Each row was made from one small tree. The marks that hang from a mark follow it in brackets, in the order of their numbers. Every link used is in the known rows. Write each row's tree.
Known rows:
k580{k50{k811{k218}}}: [ 34.5  36.3 -33.5 -59.5  28.0   1.8 -26.5 -37.9   4.1   3.0 -25.9   3.6
  -0.6 -10.1   7.6 -40.0  -5.2 -21.5   2.4  54.2   2.4   3.9]
k50{k811{k105{k205}}}: [ 55.3  10.5 -44.8 -56.3  47.6  -7.9  -7.8 -49.8   4.0   1.0  -5.5 -19.3
 -12.5   1.4  -1.1   4.8  13.7 -10.1   6.0  24.9  -9.6  -8.9]
k339{k218{k580}}: [ 34.7   5.2 -32.8 -46.4   3.8  18.7   7.3 -56.5   3.5  -7.4 -16.7 -12.7
  24.5  -4.9  18.0 -17.6  -6.9  -4.5   5.0  -5.4  10.6  -3.7]
k887{k205{k218{k339 k580{k50}}}}: [ 48.9   7.2 -11.6 -48.2  15.7  15.7  -4.2 -44.3   5.5  10.4 -32.1 -20.9
  43.6  -3.5  -4.1  -3.1 -28.9 -20.5   9.0  36.3 -13.5  29.6]
k485{k50{k811}}: [ 36.9  12.5 -39.5 -53.1  40.8  11.2  11.3 -40.0  -1.7  29.0 -20.6 -13.0
  -3.4  -7.1  -2.8 -29.5 -15.1 -14.5 -13.1   3.8  33.0   6.3]
k105{k205{k887} k339{k218}}: [ 56.7  -8.2 -27.0 -61.3  30.3  16.0  45.3 -80.8   7.0  -6.1 -40.7 -23.5
   1.8  -7.3   3.4  -2.4 -13.4   1.1  -7.6  34.9 -18.3  -9.4]
k811{k105}: [ 47.7  -7.4 -30.2 -49.4  29.9  -0.2  -4.6 -41.3   1.9 -13.1  -3.5 -17.9
  14.8   3.6   7.0   7.6  20.2  -7.6   9.2   8.3  -1.8   3.3]
k811{k218{k205{k887} k339 k580{k50}}}: [ 31.3   0.8 -14.8 -55.9  -6.3  26.5 -26.2 -45.4   3.1 -12.6   5.6 -30.5
  23.3   2.3  15.0  45.5  -8.5 -31.0  30.1  53.7 -31.0  46.2]
k887{k205{k218{k339 k580{k50{k811}}}}}: [ 47.2  32.5 -18.0 -59.1  12.5   7.8 -11.8 -45.2   7.9  30.0 -39.5 -13.7
  33.7  -8.0  -6.4 -18.4 -39.9 -29.6  12.2  46.8  -8.0  21.4]
k50{k811{k218{k205{k887} k580}}}: [ 21.5  21.8 -41.6 -66.5 -16.3  22.3 -11.2 -39.7   3.0 -12.4  10.5 -27.0
 -15.3   5.8  16.5  19.1   6.2 -35.5  35.5  56.4 -25.8  -0.2]
k50{k811{k105{k205 k339}}}: [ 68.0  14.1 -35.4 -67.8  50.5  -7.2  -3.7 -58.5   8.1  15.7 -22.7 -15.7
 -11.5  -3.0 -11.5  -6.6   2.6  -0.5  -4.4  24.5 -11.6 -18.7]
k485{k50{k811{k105{k205 k339}}}}: [ 67.7   7.1 -33.0 -64.7  55.0   4.1   3.8 -62.2   4.8  22.3 -15.2 -21.4
  -7.9  -2.2 -17.1   4.7   4.9  -0.6 -17.0   9.4   8.5  -5.9]
k887{k205{k218}}: [ 44.7   3.3 -32.8 -50.0  20.1  14.1  32.6 -37.6   0.2 -12.1 -34.6 -22.7
  10.5   2.8 -12.4 -17.7   4.3 -19.9   0.6  56.1 -20.0 -15.8]
k105{k339{k218{k205}}}: [ 43.4  -2.0 -30.1 -52.9   0.0  16.0  22.1 -72.6   1.8  -1.1 -35.5 -14.8
  11.3  -5.0 -12.7 -17.1  20.5  -0.2  -9.8  63.8 -17.5 -26.2]
k218{k205{k887} k339 k580{k50{k811}}}: [ 33.4   6.0 -19.1 -57.5   7.3   6.9 -20.5 -55.5   6.8  30.5 -11.6 -24.5
  16.4  -6.3  15.8  14.8 -25.4 -25.7  28.7  40.6 -12.4  46.6]
k339{k218{k580{k50}}}: [ 36.6   5.3 -24.5 -38.6  15.3   7.6 -12.4 -68.4   5.8  -2.1 -22.0  -4.9
  31.0 -11.1  25.4 -31.5  -0.8   0.6   4.5   8.1  12.9  15.5]
k580{k50{k811{k105{k339}}}}: [ 59.6  17.7 -17.8 -64.5  38.6 -18.8 -26.5 -62.3  11.1  25.9 -35.8   1.0
  13.6 -12.0   1.7 -32.3   5.2  -0.6   0.1  29.7   6.8   2.9]
k218{k205{k887} k339 k580}: [ 33.8 -17.0 -22.3 -53.8  -0.2  26.6   4.0 -42.8   1.2   7.0   3.1 -40.8
  17.3   4.8  10.1  46.1 -17.7 -22.1  26.4  15.1 -21.2  37.3]
k205{k218{k339 k580} k887}: [ 37.4  -9.2 -15.2 -73.6  -1.7  23.7  15.6 -25.5   3.1  -6.4  -5.4 -40.0
  24.8  -2.6   8.7  19.4 -33.8 -27.9  20.4   0.6 -13.5  35.3]
k580{k50{k811}}: [ 38.5  18.4 -30.8 -48.8  45.1  -9.7 -14.8 -46.5   5.0  25.4 -35.9   1.9
   3.2 -14.3  10.4 -53.6 -11.7  -8.0  -3.1  29.5  15.9  12.8]

Write each row's tree:
[ 39.1 -10.2  -5.3 -65.1   9.3  12.5  -3.1 -37.8   5.5  -0.6 -13.3 -31.9
  35.3  -9.2  16.5   5.6 -29.5 -22.1  19.9  14.1 -10.7  52.4]
k205{k218{k339 k580{k50}} k887}
[ 48.7   6.4 -18.5 -56.1   0.6   8.1 -51.6 -59.1   6.4 -20.3   9.2 -18.4
  17.5   4.5   5.7  24.3  40.9  -6.3  19.4  52.3 -29.3   3.1]
k811{k105{k339} k218{k205 k580{k50}}}
[ 28.1  25.7 -29.8 -75.1 -19.0  29.7 -14.8 -35.0   3.0   4.2   6.1 -31.2
   5.6   4.5   4.9  41.2 -24.2 -45.2  35.1  52.1 -27.9  20.1]
k50{k811{k218{k205{k887} k339 k580}}}
[ 28.8 -21.6 -24.7 -38.3  15.3   6.6 -11.4 -57.4   3.8  -4.4   2.7 -28.0
   6.8  -1.0  28.5   9.9  17.9  -6.5  25.8  31.4 -17.1  34.2]
k218{k205{k887} k580{k50}}
[ 43.3   0.7 -12.7 -45.4  35.8  10.0 -23.8 -42.9   4.8  23.5 -18.7 -14.5
  36.3  -9.0  13.6  -8.9 -38.1  -5.7   2.0 -15.4  12.2  47.9]
k218{k339 k580{k50}}
[ 45.7  41.5 -26.6 -78.5  -4.9  17.6 -39.9 -29.6   6.6   2.7   7.2 -16.9
  24.7   4.0   1.4  34.0 -23.7 -37.3  27.6  10.5  -5.4  12.4]
k50{k811{k105 k218{k339 k580}}}
[ 54.9  39.1 -28.8 -82.3  12.0   4.6 -19.0 -41.7   7.4  -1.6 -17.4  -6.1
   1.8  -0.7  -9.3  -7.9   1.5 -20.1   7.5  42.6  -8.9 -24.3]
k50{k811{k105{k339} k218}}
[ 48.6  10.1 -26.7 -74.8 -24.1   1.9  14.4 -86.1   8.3  -1.5 -23.6 -18.9
  11.5  -2.7  -2.4  21.6  29.9 -18.2  24.7  81.0 -26.7 -20.5]
k50{k811{k105{k339{k218{k205{k887}}}}}}
[ 29.5 -14.8 -34.6 -48.6 -12.1  17.9  32.6 -71.1  -0.4 -21.9 -17.2 -26.9
  10.2   0.0   9.1  15.9  25.8 -17.4  16.9  71.1 -22.1  -2.4]
k339{k218{k205{k887}}}
[ 47.2   9.3 -20.0 -55.6   7.1  26.6  14.4 -33.3   2.9   4.8 -24.7 -30.8
  34.6   3.7 -10.9   8.8 -32.4 -26.7  10.8  24.3 -15.4  11.0]
k887{k205{k218{k339 k580}}}
[ 52.0 -13.1 -36.6 -57.3  21.8   6.0  -7.8 -37.6   2.4 -37.9  20.9 -39.1
   3.2   7.1   4.5  22.2  35.0  -7.3  14.2   7.3 -24.2  -2.8]
k811{k105{k205{k218{k580}}}}
[ 34.4  31.6 -26.6 -62.2   6.5  10.9 -33.1 -41.6   0.9   9.2 -17.2  -9.7
  12.2  -5.4 -12.3   1.0  -5.6 -34.1   8.5  89.9 -21.4  18.3]
k580{k50{k811{k218{k205 k339}}}}
[ 58.2  -8.3 -31.5 -65.8  47.1   9.8  25.5 -40.2   1.3 -12.2 -29.8 -31.2
 -11.4  -5.8 -19.6 -27.4   4.8   2.0 -22.1  34.9 -23.9 -19.4]
k105{k205{k218} k339}
[ 45.3  34.6 -24.0 -74.9   0.4  28.3 -34.3 -33.8   3.0  12.5  16.2 -23.0
  29.7   4.5  -2.9  45.1 -23.8 -37.1  16.2  -3.8  15.2  24.8]
k485{k50{k811{k105 k218{k339 k580}}}}
[ 44.9  17.1 -26.5 -52.3  25.6 -13.1 -45.8 -53.7   8.7  14.2  -4.1  -5.2
  16.0  -5.3  24.1 -15.0   7.3  -8.3  21.6  -0.2  11.5  18.3]
k218{k580{k50{k811{k105}}}}
[ 42.4  35.8 -38.9 -71.9   8.2   4.7 -22.9 -33.5   3.4 -14.9  -0.5  -8.1
   1.1   3.2   1.2   7.4  14.4 -30.0  17.1  42.4  -7.0 -14.6]
k50{k811{k105 k218}}
[ 53.8 -15.9 -15.6 -63.9  37.1   6.0   5.9 -57.0   9.6 -10.1 -18.0 -33.2
  -0.6  -9.6  12.0 -12.6  -1.9   3.2   2.1  24.0 -23.6  18.7]
k105{k205{k218{k580{k50}} k887} k339}
[ 41.7  24.3 -19.2 -56.1  31.0   2.7 -32.1 -44.0   8.0  42.2 -26.0  -5.0
  27.4 -13.5  11.4 -26.3 -51.2 -15.3   5.9  -4.5  16.9  40.3]
k218{k339 k580{k50{k811}}}
[ 65.0 -10.4 -17.6 -60.3  37.5  -4.9 -24.2 -58.3   9.3 -18.5  -2.6 -27.9
  14.3  -3.5   2.3  -0.2  28.8   9.1   1.4  19.7 -22.5   5.2]
k811{k105{k205{k218{k580{k50}}} k339}}
[ 40.1  24.1 -25.8 -54.8  -4.4   2.2 -19.4 -83.7   8.9  23.6 -35.2  -2.8
  17.0 -14.8   4.1 -38.6   8.3  -1.0   2.9  57.6  -2.5  -8.6]
k105{k339{k218{k205 k580{k50{k811}}}}}
[ 37.9  14.1 -12.1 -76.7   4.9   5.2 -11.8 -38.1   8.5  17.1 -20.1 -23.5
  26.2 -13.9  13.8  -9.5 -38.8 -31.9  23.1  24.2  -3.5  44.5]
k205{k218{k339 k580{k50{k811}}} k887}
[ 46.1  33.5 -20.5 -61.2  13.5   0.1 -15.2 -76.7  12.5  32.4 -46.8   6.5
  23.8 -21.1  12.3 -59.7 -25.6   1.9  -3.7  17.9  19.0  -3.1]
k105{k339{k218{k580{k50{k811}}}}}
[ 51.2  -7.0 -35.6 -73.2  24.1   5.6  21.6 -47.7   1.0 -16.3   6.5 -41.5
  -7.2   2.2  -3.0  30.7  26.3 -26.6  11.7  41.2 -11.0   8.3]
k485{k50{k811{k105{k205{k218 k887}}}}}
